Known rows, with every way that one mark hangs from another
B[F W]: [-.09, .10, -.17, .05, -.49, -.20, .06, -.50, .03, .46, .02, -.22, -.01, .47, -.18, -.17, -.04, -.12, .59, -.19, -.44, -.34, .30, -.22, .23, -.07, -.18, -.07, .08, .49, .20, -.15, .50, .09, .04]
W[Q[A]]: [.09, .19, .35, .14, -.26, .12, -.06, .27, .08, -.03, .08, .10, -.01, .08, -.01, -.19, -.23, -.23, -.21, .08, .03, -.05, -.06, -.19, .19, -.05, .01, -.18, -.20, -.09, -.08, -.17, -.13, .11, .03]
B[F[U] W[Q[A[M]]]]: [-.17, .55, .23, .03, .05, .12, .25, .00, .06, .19, .08, -.13, .09, -.01, -.24, .00, -.54, -.01, .19, -.23, -.27, -.38, .11, -.26, -.02, .07, -.10, -.21, -.30, .58, -.18, -.29, .56, .22, .26]
U[A F]: [.43, -.32, -.21, -.20, -.65, .15, .12, .07, .01, -.35, -.27, -.34, -.20, .25, .07, -.12, .21, -.03, .06, -.35, -.16, -.09, .12, -.07, .11, -.07, -.06, .14, -.16, .19, .00, -.17, .03, -.10, .03]
Q[A[M R] W]: [.11, -.24, .31, .21, -.05, .06, -.32, .45, .29, .22, -.16, .24, .18, -.11, .07, -.05, .10, .15, -.40, -.21, -.03, -.30, -.33, -.36, -.04, .48, .17, .06, -.20, -.02, -.27, .42, -.16, -.08, .23]
U[A[R] F]: [.21, -.62, -.31, -.12, -.47, .18, .09, .03, -.04, -.38, -.32, -.39, -.34, .17, .22, .11, .32, -.03, -.06, -.50, -.02, .10, -.05, -.18, -.09, -.17, .00, .21, .08, .05, -.16, -.01, -.23, .07, -.09]
A[M[F[U]] R]: [-.15, -.27, -.19, -.05, .35, .00, -.07, -.31, .01, .15, -.01, .02, -.38, -.28, -.10, .16, .10, .11, -.02, .13, .21, .17, -.10, .15, -.41, .20, -.02, .00, .12, -.30, -.21, .19, .01, -.06, .04]
Q[A[M[F[U] N] R] W]: [-.09, -.03, .02, .06, .45, -.01, -.19, .22, .16, .12, .09, .38, .35, -.38, .05, .15, .05, .20, -.20, .07, .11, .00, -.21, .08, -.07, .23, .13, -.08, -.05, .05, -.24, .28, -.12, -.22, .13]
H[K]: [.22, -.10, .00, .10, -.07, -.14, -.20, -.42, -.05, -.01, .06, -.17, -.26, -.05, -.07, -.52, .13, -.40, .25, .42, -.08, -.51, .12, -.01, .17, .27, .15, .16, .13, -.15, .42, .04, .07, -.11, -.07]
B[W]: [.09, .24, .06, .11, -.39, -.38, -.13, -.22, .14, .39, -.07, -.03, .04, .46, -.14, -.33, .11, -.14, .36, .05, -.43, -.37, .24, -.18, .28, .12, -.12, -.12, -.03, .18, .31, .19, .37, .05, .01]
Q[A[M[F N] R] W]: [-.06, -.21, .12, .05, .18, .01, -.29, .33, .17, .16, .09, .37, .39, -.27, .07, .14, .17, .29, -.28, .00, .05, -.06, -.16, .01, .06, .23, .12, -.03, .09, -.03, -.25, .19, -.23, -.16, .15]
A[M[F[U] N] R]: [-.22, -.15, -.27, -.20, .50, .02, -.08, -.30, -.09, .02, .20, .24, -.19, -.27, -.03, .21, .14, .16, -.04, .40, .23, .23, -.02, .32, -.27, .10, .05, -.01, .34, -.41, -.04, .13, -.04, -.12, -.13]
H[K R]: [.20, -.39, -.16, .11, .18, -.12, -.25, -.57, -.15, -.09, .06, -.37, -.31, -.23, -.01, -.46, .39, -.28, .25, .51, .08, -.40, -.01, -.02, .16, .23, .14, .25, .36, -.23, .44, -.03, -.16, .00, -.16]
W[Q[A[M R]]]: [-.08, -.08, .45, .08, .01, .30, -.12, .44, .07, -.05, .03, .12, -.18, -.15, .03, .05, -.18, .01, -.55, -.06, .14, -.05, -.25, -.26, -.12, .17, .10, -.03, -.04, -.33, -.32, -.02, -.26, .24, .08]
F[U]: [.17, .22, -.19, .08, -.02, -.16, .00, -.40, .06, .09, .00, .05, -.23, .16, -.12, -.30, -.04, -.32, .25, .34, .03, -.04, .03, .05, -.04, .09, .01, -.11, -.21, -.08, .24, .22, .22, -.22, -.11]
B[F[U] W[Q[A[M[N] R]]]]: [-.42, .39, .10, -.01, .31, .15, .21, -.02, -.07, .07, .22, .04, .12, -.05, -.07, .23, -.41, .03, .08, -.15, -.13, -.20, .03, -.19, -.07, -.08, .00, -.16, .07, .37, -.18, -.22, .31, .29, .04]
F[U[A[R]]]: [.12, .01, -.14, .17, .03, -.15, .10, -.03, .01, -.13, -.21, -.19, -.16, .15, .15, -.02, .07, -.28, .04, -.10, .16, .14, -.19, -.01, -.21, -.05, .10, .14, -.17, -.07, .13, .40, -.17, -.03, -.22]
M[A F[U] N]: [.01, .22, -.39, -.07, .46, -.27, .06, -.33, -.23, -.05, .02, .29, .39, .00, .01, .10, .09, -.07, .33, .35, .27, .69, .21, .44, .12, -.49, -.07, .02, .10, -.04, .38, -.08, -.09, -.33, -.13]
B[F[U[A]] W[Q]]: [-.22, .60, .06, .14, -.19, -.10, .40, -.19, .00, -.01, -.02, -.45, .09, .27, -.15, -.01, -.43, -.18, .43, -.36, -.38, -.26, .17, -.13, .09, -.21, -.24, -.26, -.23, .68, .09, -.21, .50, .30, .02]
P[H]: [.25, -.26, -.07, .24, -.43, -.06, -.12, -.13, .18, .35, .02, -.12, -.36, .18, .15, -.33, .17, .19, .12, .25, -.01, -.16, -.06, -.09, -.12, -.03, .02, .16, -.32, -.26, .33, .14, .01, -.13, -.23]

Rows
[.17, .13, -.22, .03, -.03, -.26, .15, -.20, .01, .00, -.10, -.19, .00, .01, -.05, -.05, .02, -.12, .33, .05, .07, .24, .09, .33, .00, -.14, -.11, -.03, -.25, .14, .13, .02, .05, -.20, .00] : M[F[U[A]]]
[-.34, .42, .25, .01, .42, -.05, .02, .15, .01, .06, .18, .17, .20, -.20, -.06, .19, -.19, .13, -.04, .06, -.11, -.03, .07, .04, .02, -.02, -.04, -.29, .08, .15, -.18, -.06, .13, .24, .08] : B[W[Q[A[M[F[U] N] R]]]]
[-.11, -.08, .27, .23, -.11, .13, -.10, .24, .03, -.06, .05, .07, -.14, .05, .11, .03, -.10, -.23, -.31, -.07, .16, .12, -.19, -.28, .02, -.15, .06, -.11, .01, -.21, -.22, -.03, -.38, .26, -.09] : W[Q[A[R]]]
[.41, -.23, -.09, -.49, -.37, .35, .09, .30, -.04, -.50, -.09, -.09, -.09, .04, .06, -.07, .17, .29, -.23, -.11, -.16, -.24, .13, .08, .06, .18, .05, .22, -.03, -.03, -.02, -.18, .12, -.18, .05] : U[A[M[N]] F]
[-.18, -.33, -.36, .00, .29, -.20, -.11, -.21, -.29, .00, -.03, .26, .30, .05, .18, .32, .34, .03, .10, .10, .31, .83, .10, .25, .08, -.57, -.04, .15, .51, -.28, .24, -.04, -.51, -.09, -.23] : M[A[R] F N]
[-.18, -.17, .33, .06, .07, .23, -.10, .32, .03, -.02, .08, .07, -.14, -.29, .00, .18, -.14, .11, -.40, -.08, .19, .14, -.16, -.09, -.11, .04, .00, -.11, .03, -.24, -.43, -.18, -.27, .23, .14] : W[Q[A[M[F] R]]]
[.16, .00, .01, .02, .14, .01, .08, .16, .04, -.14, -.24, -.13, -.20, -.04, .08, .01, .02, -.04, -.19, -.09, .15, -.02, -.24, -.01, -.33, .27, .13, .23, -.20, -.18, .01, .41, -.05, -.06, -.05] : F[U[A[M R]]]
[-.20, .59, .21, -.01, -.09, .04, .38, .01, .02, .00, -.02, -.40, .04, .10, -.22, .01, -.46, .03, .22, -.37, -.40, -.42, .13, -.10, -.04, .08, -.18, -.18, -.27, .60, -.02, -.19, .61, .28, .17] : B[F[U[A[M]]] W[Q]]
[.03, -.03, -.28, -.10, .13, -.22, -.06, -.18, -.23, .01, .03, .29, .45, .14, .05, .07, .24, .04, .21, .26, .18, .63, .25, .34, .28, -.49, -.10, .08, .26, -.15, .38, -.18, -.24, -.24, -.11] : M[A F N]
[-.13, .01, .37, -.03, .13, .32, -.13, .45, -.02, -.16, .20, .31, -.04, -.16, .09, .08, -.14, .05, -.57, .14, .18, -.02, -.18, -.14, -.01, .09, .17, -.04, .12, -.41, -.20, -.07, -.30, .19, -.05] : W[Q[A[M[N] R]]]
[.25, -.64, -.10, -.28, -.34, .35, .05, .25, .00, -.40, -.33, -.32, -.39, -.01, .15, .14, .26, .24, -.32, -.50, -.04, -.10, -.09, -.16, -.25, .18, .04, .28, .02, -.07, -.29, .01, -.11, .05, .08] : U[A[M R] F]
[.05, -.24, .13, .37, -.17, -.11, -.29, .22, .26, .22, -.14, .17, .24, .08, .13, -.08, .16, -.13, -.14, -.23, .00, -.12, -.28, -.37, .11, .12, .12, -.03, -.14, .10, -.13, .39, -.27, -.07, .04] : Q[A[R] W]
[.01, -.29, -.01, -.17, .03, .02, -.03, .27, -.10, -.14, -.01, .00, .04, -.09, .16, .19, .26, .27, -.24, -.03, .10, .19, -.07, .24, -.06, .04, .07, .27, .25, -.32, .01, .10, -.30, -.02, -.08] : U[A[M[F N] R]]
[.03, .08, .42, -.03, -.06, .21, -.05, .35, .08, .01, .12, .11, -.01, -.24, -.13, -.04, -.24, .10, -.32, .07, .05, -.04, -.01, .01, .07, .12, -.05, -.16, -.18, -.10, -.30, -.30, -.04, .08, .25] : W[Q[A[M[F]]]]
[.08, -.39, .05, -.05, -.13, -.02, -.02, .28, .00, -.03, -.21, -.21, -.11, -.09, .09, .16, .23, .22, -.22, -.26, .09, .14, -.13, .09, -.16, .14, .01, .27, .06, -.21, -.13, .14, -.25, .04, .07] : U[A[M[F] R]]
[-.12, -.47, -.29, .16, .12, -.23, -.10, -.22, -.16, .13, -.27, -.01, .11, .06, .10, .27, .30, -.02, .13, -.19, .27, .76, .01, .06, -.05, -.46, -.11, .15, .26, -.15, .07, .02, -.45, -.01, -.05] : M[A[R] F]
[.10, .26, -.29, -.10, .14, -.23, .15, -.20, -.12, -.16, .15, .06, .20, .01, .04, -.01, .06, -.07, .30, .34, .09, .27, .16, .52, .15, -.26, -.04, -.04, .00, .01, .29, -.05, -.01, -.28, -.20] : M[F[U[A]] N]
[-.21, -.08, -.49, .02, .63, -.22, .02, -.37, -.29, -.08, -.03, .26, .26, -.05, .15, .35, .20, -.07, .21, .20, .40, .88, .04, .34, -.08, -.58, -.02, .06, .34, -.18, .25, .07, -.38, -.17, -.26] : M[A[R] F[U] N]
[-.22, .56, .08, .17, -.05, -.04, .28, -.18, .03, .19, .09, -.17, .14, .16, -.18, -.02, -.49, -.22, .42, -.22, -.25, -.25, .14, -.26, .10, -.20, -.14, -.27, -.24, .68, -.08, -.30, .45, .23, .12] : B[F[U] W[Q[A]]]
[-.34, .30, .06, .09, -.43, -.04, .15, -.40, .01, .27, .15, -.28, -.05, .37, -.25, -.09, -.27, -.12, .42, -.20, -.48, -.34, .28, -.24, .21, -.17, -.29, -.35, .08, .46, .07, -.35, .48, .35, .03] : B[F W[Q]]
[-.19, .31, .20, .13, -.39, .01, .14, -.04, .04, .26, .09, -.18, .16, .28, -.14, -.04, -.35, -.13, .28, -.32, -.34, -.30, .18, -.35, .28, -.22, -.16, -.20, -.09, .57, -.07, -.41, .32, .32, .15] : B[F W[Q[A]]]
[.13, .10, -.30, .03, -.25, -.01, .30, -.32, -.06, .01, -.07, -.32, -.08, .23, -.04, -.08, -.17, -.25, .37, -.17, .02, -.02, .02, .02, -.07, -.15, -.03, .16, -.24, .33, .15, -.09, .21, -.12, -.08] : B[F[U[A]]]
[.17, -.53, -.18, -.41, -.20, .37, .04, .25, -.10, -.53, -.14, -.12, -.24, -.01, .20, .17, .31, .27, -.36, -.28, -.03, -.04, -.03, -.04, -.13, .09, .11, .29, .22, -.17, -.14, -.04, -.15, -.02, -.06] : U[A[M[N] R] F]
[-.09, -.27, -.02, -.17, .10, .15, -.23, -.02, -.05, .03, .15, .29, -.23, -.01, .07, .01, .22, .13, -.31, .30, .09, -.07, -.09, .00, -.11, .28, .17, .14, .38, -.60, .06, .25, -.14, -.03, -.20] : A[M[N] R]
[-.25, .13, .18, -.05, .49, .23, .01, .20, -.06, -.18, .24, .26, -.03, -.39, .02, .24, -.23, .07, -.34, .20, .27, .21, -.15, .13, -.16, -.05, .07, -.18, .08, -.24, -.30, -.14, -.20, .10, -.01] : W[Q[A[M[F[U] N] R]]]
[.35, .06, .41, .12, -.23, .02, -.28, .49, .35, .25, -.13, .26, .33, -.06, -.07, -.30, -.02, .14, -.29, -.07, -.18, -.48, -.16, -.26, .15, .56, .13, -.02, -.43, .13, -.13, .28, .12, -.25, .35] : Q[A[M] W]
[.04, .18, -.16, -.30, .31, -.01, -.02, -.27, -.05, .05, .25, .28, -.05, -.21, -.18, -.07, .01, .17, .07, .56, .07, .00, .17, .44, -.03, .21, -.01, -.08, .08, -.25, .10, -.03, .26, -.29, .00] : A[M[F[U] N]]
[.30, .36, .05, -.18, .12, .01, .12, .20, .00, -.23, -.01, .09, .05, .01, .01, -.18, -.05, .01, -.13, .26, .04, -.16, -.03, .21, -.05, .27, .14, .15, -.23, -.14, .27, .24, .17, -.25, -.06] : F[U[A[M[N]]]]
[-.08, .01, -.37, -.06, .28, -.22, .12, -.22, -.15, -.16, .11, .03, .08, -.05, .14, .19, .16, -.08, .20, .21, .22, .42, .04, .43, -.04, -.33, .01, .02, .19, -.10, .18, .08, -.21, -.14, -.29] : M[F[U[A[R]]] N]
[-.07, .36, .49, .05, -.11, -.08, -.04, .30, .13, .22, .04, .02, .20, -.05, -.18, -.07, -.20, .17, -.03, -.10, -.32, -.28, .18, -.10, .22, .13, -.17, -.27, -.16, .27, -.18, -.23, .28, .24, .34] : B[W[Q[A[M[F]]]]]
